Every row comes from one small tree of marks. The marks that hang from a mark follow it in brackets, in the order of their numbers. Every link used is in the known rows. Which tree was each row made from?
Known rows
K876(K212 K765(K104)): [.06,-.07,.01,.29,.19,.08,-.24,.24,.05,.17,.14,-.23,-.26,-.10,.06,.02,.06,-.38,-.15,.26,.01,-.14,-.08,.16,-.25,.18,.09,.24,-.21,.05,.10,-.13,.00,-.02,.11,-.13,.02,-.02,.17,.07,-.20,-.04,.01,.03,.17,.05,.04,-.24]
K104(K472 K765): [.08,.06,-.05,-.11,.08,-.35,.35,-.53,-.10,.00,-.02,.16,.05,.06,.14,-.22,-.06,.24,.08,-.42,.14,.01,.18,-.08,.02,.10,.12,-.11,-.12,-.28,-.06,-.24,.05,-.05,-.17,-.04,-.30,-.05,.05,.15,.08,.10,.12,-.13,.22,-.05,.19,.10]
K932(K876(K212 K472 K765)): [-.03,.24,.05,.29,.03,-.21,-.43,.10,.06,.04,.11,-.15,-.07,.00,.17,.08,.05,-.07,.08,.20,-.06,-.16,-.12,.18,-.10,.17,-.16,.26,-.13,-.14,.07,.01,.01,-.02,.08,-.13,.15,-.29,.10,-.05,-.24,-.03,-.08,-.16,.04,.01,-.03,-.13]
K472(K876(K212 K765)): [-.21,.08,.18,.05,-.03,.32,-.08,.16,.17,.06,-.04,-.14,-.03,.02,.00,.04,-.04,-.16,.02,.10,-.15,.11,-.13,-.02,.05,-.07,-.09,.04,.08,.07,.08,-.04,.02,.07,.03,-.02,.21,-.07,-.01,-.09,-.10,-.01,.02,-.06,.00,.04,.04,.06]
K104(K472(K78 K876(K212)) K765): [-.12,.30,.21,-.44,.08,.10,.37,-.57,.10,.04,-.22,.09,.04,.21,-.12,-.22,-.19,.28,.09,-.37,-.05,.22,.20,-.07,.17,-.05,.04,-.15,.08,.04,-.02,-.21,.13,.05,-.19,.06,-.11,-.02,-.04,-.02,.13,.08,-.09,-.21,.00,-.10,.15,.38]
K932(K876(K212 K472)): [.07,.18,.04,.39,.06,-.23,-.30,.08,-.01,-.01,.01,.07,-.03,.01,.18,-.02,-.01,.08,.07,.28,-.01,-.20,-.03,.10,-.02,.08,-.17,.30,.00,-.15,.00,-.02,.08,-.06,.08,-.07,.16,-.27,.00,-.01,-.21,-.05,-.02,.04,.04,.00,.05,-.23]
K932(K876(K765)): [-.06,.08,-.13,.48,-.06,-.16,-.24,.07,.01,.03,.10,-.11,.05,.03,.23,.04,.13,.08,.20,.01,-.06,-.09,-.07,.04,.00,.11,.06,.13,-.08,-.24,.00,-.18,.06,.05,.04,-.13,.00,-.36,-.01,.01,-.14,-.05,.07,.05,-.04,.00,-.01,-.30]
K765(K104(K472)): [.38,-.25,-.17,.21,.27,-.18,.25,-.10,-.18,.08,.03,.11,-.14,-.01,.09,-.07,.10,.08,-.11,.06,.33,-.18,.18,.07,-.11,.02,.21,.08,.04,-.08,-.10,-.19,.04,-.01,.05,-.03,-.13,.04,-.07,.14,.00,-.04,.06,.38,.11,-.05,.05,-.34]
K876(K472(K78) K765): [-.09,-.14,.08,-.33,-.13,-.05,-.17,.11,.06,-.09,.15,-.29,.18,-.04,-.06,.06,-.09,-.12,-.04,.03,.03,.29,-.13,.04,-.14,.06,.07,-.01,-.11,-.18,.06,.27,-.09,.02,-.04,-.08,-.06,.02,.01,-.05,-.08,.00,-.14,-.27,-.02,.05,-.12,.41]
K104(K765): [-.01,-.12,-.04,.15,.02,-.20,.13,-.11,-.10,.05,.01,.10,.16,.02,.14,-.20,-.01,.13,.05,-.12,.02,.10,.10,-.17,.07,.07,.21,.02,-.07,-.27,-.03,-.19,.11,-.05,-.13,-.07,-.22,-.12,-.08,.13,-.02,-.05,.23,-.02,.20,.08,.18,-.11]
K212(K876(K472(K78))): [.15,-.07,-.04,-.14,-.27,-.13,-.08,.17,-.11,-.27,-.01,-.04,.19,-.19,.03,.06,-.06,.28,.07,.04,.09,.03,-.06,-.27,.03,.01,.02,-.02,.15,.00,.02,.20,-.01,-.02,.02,-.01,.00,.13,-.11,.03,.07,-.06,.07,.06,.02,-.04,-.03,.28]
K78(K765(K104(K472(K876(K212 K932))))): [.01,-.03,-.23,.11,.13,-.07,.03,.01,-.05,.05,.00,.22,-.20,.00,-.01,.09,-.04,-.23,-.15,.04,.04,-.17,-.06,.18,-.04,.02,-.04,-.11,-.03,.05,-.04,.08,-.05,-.10,.10,.08,-.02,.00,.08,.00,.10,-.01,.13,.09,.04,.10,.09,-.36]
K765(K104(K472(K876))): [.27,-.17,-.09,.12,.28,-.03,.30,-.10,-.16,.09,-.04,.08,-.11,.04,.03,-.05,.08,.09,-.09,.07,.29,-.11,.16,.04,.00,-.09,.12,.01,.16,.02,-.09,-.13,.06,.03,.06,.01,-.02,.03,-.16,.07,.00,-.07,.03,.39,.04,-.04,.01,-.26]
K472(K876): [-.09,-.12,.06,.09,-.07,.22,.14,.10,.03,-.02,-.11,.08,.15,.07,.05,-.03,-.02,.10,.06,.07,-.01,.16,-.03,-.16,.20,-.20,.01,-.02,.28,-.08,-.03,-.04,.05,.08,-.01,.03,.12,-.06,-.23,-.05,-.01,-.07,.10,.20,-.05,.08,.05,-.05]
K78(K765(K104)): [.04,-.26,-.33,.34,.09,-.12,.01,.18,-.11,.02,.07,.22,-.10,-.02,.09,.08,-.05,-.16,-.15,.19,.05,-.11,-.09,.12,-.04,.07,.14,-.09,-.01,-.13,-.06,.05,-.01,-.09,.14,.03,-.09,-.10,.00,.06,.07,-.13,.25,.27,.10,.16,.16,-.56]
K78(K765(K104(K472(K876)))): [.03,-.12,-.29,.14,.13,-.10,.15,-.03,-.08,.03,.00,.21,-.14,.03,.06,.10,-.06,-.11,-.12,.03,.12,-.09,-.05,.14,.00,.02,.05,-.18,.06,-.08,-.08,.05,-.03,-.06,.11,.07,-.06,-.08,.00,-.01,.15,-.08,.19,.21,.03,.10,.13,-.41]
K104(K472(K876(K932)) K765): [-.05,.16,.09,-.31,.08,-.12,.33,-.51,-.04,.07,-.08,.15,.08,.10,.00,-.19,.04,.18,.10,-.45,.01,.07,.21,-.13,.16,-.07,-.07,-.19,-.03,-.03,-.05,-.14,.01,-.01,-.22,.05,-.15,.04,.01,.01,.10,.10,.04,-.24,.06,-.03,.03,.26]

Which tree is each row?
[-.11,.11,.03,-.39,-.13,.14,.29,-.29,.09,-.09,-.15,.17,.07,.12,-.15,-.02,-.14,.11,.07,-.31,-.06,.14,.05,.00,.13,-.13,-.04,-.26,.09,.02,-.06,.04,-.04,.03,-.09,.16,-.05,.13,.01,-.08,.21,.14,-.06,-.12,-.16,-.04,-.01,.25]
K104(K472(K78(K765) K876(K932)))
[.14,-.19,-.13,.11,.13,-.12,.03,.02,-.06,.09,.17,-.19,-.09,-.03,.09,.02,.12,-.14,-.05,-.06,.17,-.06,-.02,.11,-.19,.11,.17,.01,-.16,-.11,.00,-.13,-.04,.03,.05,-.11,-.14,-.04,.09,.09,-.06,-.01,.03,.08,.09,-.02,-.04,-.13]
K876(K765(K104(K472)))
[-.21,-.08,.15,-.22,-.03,.51,.14,.09,.14,.07,-.12,-.21,.17,.12,-.23,.03,.00,.06,.01,.08,-.10,.36,.00,-.07,.17,-.19,.18,-.11,.25,.15,.02,.01,.10,.19,.01,.05,.06,.00,-.23,-.13,.05,-.09,-.15,.11,-.25,.01,-.10,.17]
K472(K78 K876(K765(K104)))
[-.25,.09,.27,-.26,-.02,.59,-.10,.16,.20,.14,-.08,-.21,.02,.09,-.33,.02,.04,-.19,-.05,.15,-.26,.21,.03,-.03,.11,-.20,-.02,.02,.05,.41,.09,.06,.02,.10,-.05,.07,.17,.17,-.04,-.14,-.03,.02,-.24,-.11,-.25,-.01,-.18,.23]
K472(K78 K876(K212 K765(K104) K932))
[.03,-.07,-.03,-.24,-.31,-.15,-.18,.24,-.10,-.25,.03,.04,.16,-.22,-.06,.12,.05,.11,.04,-.01,-.03,-.03,-.08,-.24,.03,.01,-.14,-.06,-.03,.15,.04,.36,-.13,-.09,-.02,.05,.02,.24,.02,-.01,.12,-.01,.03,-.13,-.01,-.02,-.15,.30]
K212(K876(K472(K78(K765)) K932))
[.04,.01,-.16,.54,.09,-.15,-.21,.10,-.05,.13,.09,-.11,-.02,.02,.20,.04,.19,.06,.11,.13,-.01,-.17,-.02,.09,-.02,.08,.12,.17,-.06,-.15,-.02,-.21,.08,.07,.09,-.13,.01,-.32,-.05,.04,-.17,-.10,.02,.18,-.06,-.02,-.04,-.45]
K932(K876(K765(K104)))
[-.25,.09,.09,-.10,.02,.55,.09,.08,.18,.03,-.21,.07,-.04,.16,-.23,.05,-.22,-.02,-.09,.21,-.20,.20,-.04,.04,.18,-.18,.03,-.11,.27,.24,.02,.10,.11,.05,.08,.15,.17,-.02,-.16,-.16,.09,-.08,-.06,.12,-.19,.07,.09,-.08]
K472(K78(K765(K104)) K876(K212))
[-.23,.06,.22,-.02,-.06,.31,-.18,.22,.15,.09,.01,-.12,-.02,-.02,-.08,.05,.08,-.28,.01,.09,-.25,.05,-.07,-.03,.05,-.09,-.22,.05,-.04,.20,.09,.05,-.06,.04,-.03,.01,.20,.10,.07,-.11,-.09,.07,-.06,-.23,-.04,.05,-.10,.12]
K472(K876(K212 K765 K932))
[-.05,-.21,-.17,.05,-.07,.16,.11,.11,.01,-.03,-.08,.10,.06,.07,-.10,.00,-.14,.04,-.08,.11,-.05,.16,-.01,.00,.03,-.02,.28,-.09,.08,-.08,-.03,.04,.06,.01,.07,.08,-.14,-.01,-.12,.02,.13,-.07,.07,.23,-.09,.10,.10,-.22]
K472(K78(K765(K104)))
[-.16,.20,.10,-.36,-.09,.17,.19,-.26,.15,-.06,-.17,.16,.00,.12,-.16,-.02,-.17,.04,.02,-.21,-.12,.09,.03,.03,.08,-.10,-.11,-.18,.05,.12,-.01,.02,-.01,.00,-.06,.16,.01,.14,.08,-.08,.16,.17,-.12,-.17,-.13,-.07,.03,.24]
K104(K472(K78(K765) K876(K212 K932)))
[.17,-.10,-.03,-.08,-.26,-.27,-.20,.26,-.17,-.22,.09,.02,.14,-.30,.05,.10,.15,.09,.06,.02,.06,-.14,-.02,-.26,.01,.03,-.19,.04,.00,.09,.04,.28,-.14,-.10,-.02,.01,.05,.24,.03,.06,.02,.00,.08,-.07,.09,-.02,-.15,.25]
K212(K876(K472 K932))
[.02,.21,-.01,.27,.08,-.10,-.27,.06,.01,.01,-.02,.05,-.09,.07,.05,.04,-.05,.06,-.02,.32,-.06,-.15,-.01,.18,-.01,.08,-.09,.23,.03,-.03,.00,.05,.10,-.04,.08,-.03,.15,-.24,-.04,-.05,-.15,-.09,-.07,.07,-.07,.02,.04,-.28]
K932(K876(K212 K472(K78(K765(K104)))))
[.12,-.10,.04,-.22,-.31,-.13,-.17,.23,-.12,-.25,.04,-.01,.21,-.24,-.05,.08,.10,.14,.05,.01,-.01,.00,.00,-.29,.03,-.02,-.10,-.02,.01,.15,.03,.29,-.11,-.07,-.03,.04,.03,.29,-.04,.04,.08,.00,.02,-.09,.00,-.04,-.16,.36]
K212(K876(K472(K78) K932))
[-.12,.21,.20,-.40,-.08,.22,.18,-.25,.16,-.02,-.10,-.06,.02,.09,-.16,-.05,-.09,.03,.06,-.26,-.10,.13,.04,.01,.03,-.09,-.08,-.12,-.01,.13,.02,-.06,-.02,.05,-.09,.08,.00,.17,.10,-.07,.08,.18,-.21,-.23,-.13,-.10,-.06,.40]
K104(K472(K78 K876(K212 K765 K932)))
[.07,.25,-.05,.49,.17,-.12,-.25,-.02,.02,.14,.07,-.10,-.20,.02,.17,.00,.11,-.02,.07,.12,-.04,-.29,-.01,.19,-.13,.17,-.03,.25,-.13,-.01,.02,-.26,.07,.01,.08,-.12,.07,-.29,.11,.02,-.19,-.02,-.04,.08,-.01,-.07,.01,-.37]
K932(K876(K212 K765(K104(K472))))
[-.01,.01,-.13,-.20,-.11,-.07,.30,-.29,.03,-.13,-.08,.18,.06,.08,-.01,-.06,-.24,.15,.05,-.29,.06,.10,.02,.03,-.03,.03,.14,-.18,.01,-.22,-.09,-.09,.01,-.01,-.06,.08,-.20,.01,.04,.05,.19,.13,.03,.00,-.01,-.06,.14,.10]
K104(K472(K78(K765)))
[.11,-.17,-.07,.00,.07,-.12,-.10,.09,-.09,.15,.24,-.18,-.07,-.09,-.01,.03,.28,-.30,-.09,-.09,.03,-.13,.04,.10,-.21,.07,.00,.06,-.35,.08,.03,-.02,-.15,-.01,-.03,-.05,-.14,.20,.21,.08,-.06,.11,-.07,-.14,.04,-.01,-.23,-.02]
K876(K765(K104(K472)) K932)
[.10,-.05,.19,-.11,-.01,-.14,-.37,.26,.00,-.01,.11,.06,-.05,-.10,-.05,-.02,.01,-.32,-.17,.27,-.07,-.15,-.01,.08,-.14,.02,-.32,.30,-.22,.07,.07,.29,-.14,-.16,-.03,.00,.14,.29,.18,.01,-.18,.09,-.12,-.33,.16,.06,-.10,.13]
K876(K212 K472 K932)
[.09,-.07,-.06,-.08,-.25,-.22,-.23,.24,-.09,-.21,.14,-.19,.10,-.30,.11,.14,.07,.05,.08,-.05,.12,-.03,-.18,-.17,-.10,.15,-.05,-.05,-.03,-.01,.10,.20,-.11,-.03,.03,-.10,.04,.05,.04,.02,-.01,-.04,.11,-.11,.11,-.01,-.08,.31]
K212(K876(K472 K765))
[.21,-.07,.02,-.05,.26,.15,.23,-.10,-.06,.12,-.06,.06,-.11,.08,-.11,-.07,.06,.04,-.12,.10,.13,-.07,.21,.07,-.01,-.14,.07,.04,.12,.20,-.07,-.09,.06,.03,.02,.04,.01,.16,-.07,.04,.03,-.01,-.12,.27,-.07,-.05,-.06,-.11]
K765(K104(K472(K78 K876(K212 K932))))
[-.04,.16,.11,-.17,.02,.05,.18,-.23,.10,-.03,-.06,-.01,-.08,.04,.04,-.02,-.09,.00,.07,-.22,.06,.01,-.01,.04,-.02,.00,-.09,-.07,.05,-.05,.00,-.14,-.03,.02,-.02,.01,.05,-.01,.11,-.03,.02,.14,-.02,-.10,.04,-.06,.07,.20]
K104(K472(K876(K212 K765)))
